Each row was made from one small tree. Brackets hold a mark, then the marks that hang from it, in the order of their numbers. Every link used is in the known rows. Write each row's tree.
(in the rows, 128 means zero)
Known rows
[j_246 [j_193 [j_717 [j_847 j_540] j_925]]]: 136  132  110  169  146  135  117  104  143  160  151  133  107  138  151  146  72  124  175  111  112  112  88
[j_193 j_246 [j_717 [j_847 j_540]]]: 159  118  111  172  117  113  126  115  132  140  108  117  108  158  171  164  73  121  154  105  109  111  80
[j_847 [j_540 j_925]]: 155  120  103  150  97  117  125  146  141  140  123  107  107  165  165  165  132  122  166  94  102  131  64
[j_193 j_246 j_717]: 159  117  120  159  100  89  132  118  135  137  90  100  128  169  162  175  86  112  147  85  102  147  72
[j_193 [j_717 j_847]]: 166  106  109  148  136  131  131  114  127  149  120  88  115  162  163  152  58  133  163  118  121  142  65
[j_673 [j_246 j_193]]: 136  142  119  151  114  137  162  106  144  145  133  93  114  146  116  153  93  130  170  100  110  167  87
[j_847 [j_540 [j_246 j_193] j_925]]: 140  112  94  164  111  156  129  109  133  156  151  121  99  148  144  165  133  121  166  91  100  143  83
[j_925 [j_717 j_193]]: 157  125  120  126  103  111  135  117  150  152  106  100  124  166  151  149  113  127  167  148  125  104  78
[j_540 j_246 [j_847 j_717]]: 151  141  122  139  108  158  166  117  119  137  139  92  104  122  150  164  126  91  154  150  122  170  45
[j_925 [j_717 [j_193 j_246]]]: 148  133  135  135  91  96  137  105  148  141  94  109  143  168  147  159  112  116  161  132  115  98  89
[j_193 [j_717 [j_673 j_246] j_847 j_925]]: 153  108  139  149  152  143  162  130  136  158  122  86  101  131  145  123  44  147  161  114  111  152  110
[j_847 j_540 [j_717 j_193 j_673]]: 179  139  112  146  88  100  127  147  162  136  125  113  74  125  173  153  135  130  149  149  129  114  90
[j_847 j_717]: 161  140  118  142  111  116  149  115  149  133  119  80  119  143  163  175  113  91  160  134  118  169  51
[j_717 j_193 j_673 [j_847 [j_540 j_925]]]: 163  98  112  141  110  128  113  146  138  151  143  131  93  148  168  131  106  174  167  124  126  90  101
[j_717 [j_193 j_246] j_847 j_925]: 116  133  170  142  121  114  126  118  120  133  125  125  138  143  141  133  78  134  170  137  120  111  108
[j_246 j_193]: 147  132  112  149  103  121  141  106  142  137  133  106  127  155  132  170  109  122  166  105  125  152  72
[j_717 j_193 j_673 j_847 j_925]: 146  113  153  129  123  126  134  143  129  143  137  118  111  126  148  125  77  162  165  149  138  112  118
[j_246 [j_193 [j_717 j_673 j_847]]]: 174  98  99  154  132  132  134  95  149  157  140  112  114  146  152  151  61  152  156  106  137  134  90
[j_193 j_246]: 147  127  138  150  85  100  147  121  131  120  97  100  138  162  147  179  104  110  153  103  111  149  76
[j_717 j_193]: 153  128  130  134  96  105  121  140  127  137  116  103  109  156  147  151  115  146  164  129  127  133  81
[j_246 [j_193 [j_717 j_673]]]: 179  102  95  155  106  109  133  113  158  154  123  109  112  155  152  166  87  144  148  88  122  142  87
[j_673 j_246 j_717]: 148  150  134  135  113  109  177  131  113  150  96  78  91  153  126  153  103  120  173  106  132  197  76
[j_925 [j_717 [j_193 j_246] j_673]]: 169  111  133  132  81  94  147  116  158  140  90  110  134  158  155  152  110  132  146  134  123  91  109

Write each row's tree
145  152  153  123  100  113  140  149  142  135  140  129  111  110  149  137  124  124  153  155  131  129  82
[j_540 [j_847 [j_717 j_193 j_673 j_925]]]
176  95  115  150  135  146  162  124  137  157  117  80  93  142  151  133  44  158  156  111  118  149  96
[j_193 [j_717 [j_673 j_246] j_847]]
157  143  114  154  105  138  128  124  133  147  134  104  64  120  164  152  138  112  157  158  117  131  84
[j_847 [j_540 j_246] [j_717 j_193]]
128  125  143  146  141  161  172  108  144  149  152  107  117  123  117  122  60  144  173  119  122  148  122
[j_717 [j_673 [j_246 j_193]] j_847 j_925]
141  128  157  134  109  120  155  160  136  144  116  103  97  126  128  124  97  158  160  126  113  137  129
[j_717 j_193 [j_673 j_246] j_925]
121  141  160  157  113  113  117  130  121  130  124  142  113  136  148  142  94  132  168  136  117  88  112
[j_717 [j_193 j_246] [j_847 j_540] j_925]
183  93  101  148  121  175  171  116  140  152  123  92  88  131  163  152  93  126  157  169  131  95  99
[j_925 [j_717 j_673 [j_847 [j_540 j_246]]]]
157  127  87  171  134  138  117  98  142  156  145  123  98  149  154  157  74  134  168  111  124  115  75
[j_246 [j_193 [j_717 [j_847 j_540]]]]
132  117  127  153  110  116  107  125  128  143  132  140  119  161  160  139  107  145  172  106  111  90  95
[j_717 [j_193 j_246] [j_847 [j_540 j_925]]]
138  150  142  143  130  116  146  138  105  143  124  113  90  131  148  151  102  112  181  138  143  142  81
[j_673 [j_717 [j_847 j_540] j_925]]
167  87  107  124  103  160  171  121  134  159  125  100  126  151  152  149  124  120  149  123  115  127  67
[j_540 j_246 j_847 [j_925 [j_717 j_673]]]
152  100  147  155  129  114  143  119  134  139  110  108  133  143  160  151  52  128  150  104  115  127  108
[j_193 j_246 [j_717 j_673 j_847 j_925]]
158  124  118  150  103  136  173  117  154  142  130  98  108  140  118  152  95  145  158  99  121  161  104
[j_717 [j_673 [j_246 j_193]]]
135  114  97  137  119  167  159  81  135  169  150  117  142  160  128  156  127  108  170  116  109  131  55
[j_540 [j_246 j_193] j_847 [j_925 j_717]]
138  128  147  142  110  112  126  112  119  132  121  118  130  156  146  144  81  145  167  131  131  109  96
[j_717 [j_193 j_246] j_847]
136  128  119  157  129  112  128  106  147  154  134  114  127  151  141  160  85  115  165  91  105  152  81
[j_246 [j_193 [j_717 j_925]]]
174  92  123  154  117  111  144  111  137  137  105  103  127  156  167  161  54  139  145  103  123  128  94
[j_193 j_246 [j_717 j_673 j_847]]
164  119  107  140  110  142  184  95  175  157  118  90  121  148  123  147  94  128  163  119  115  139  101
[j_925 [j_717 [j_673 [j_246 j_193]]]]
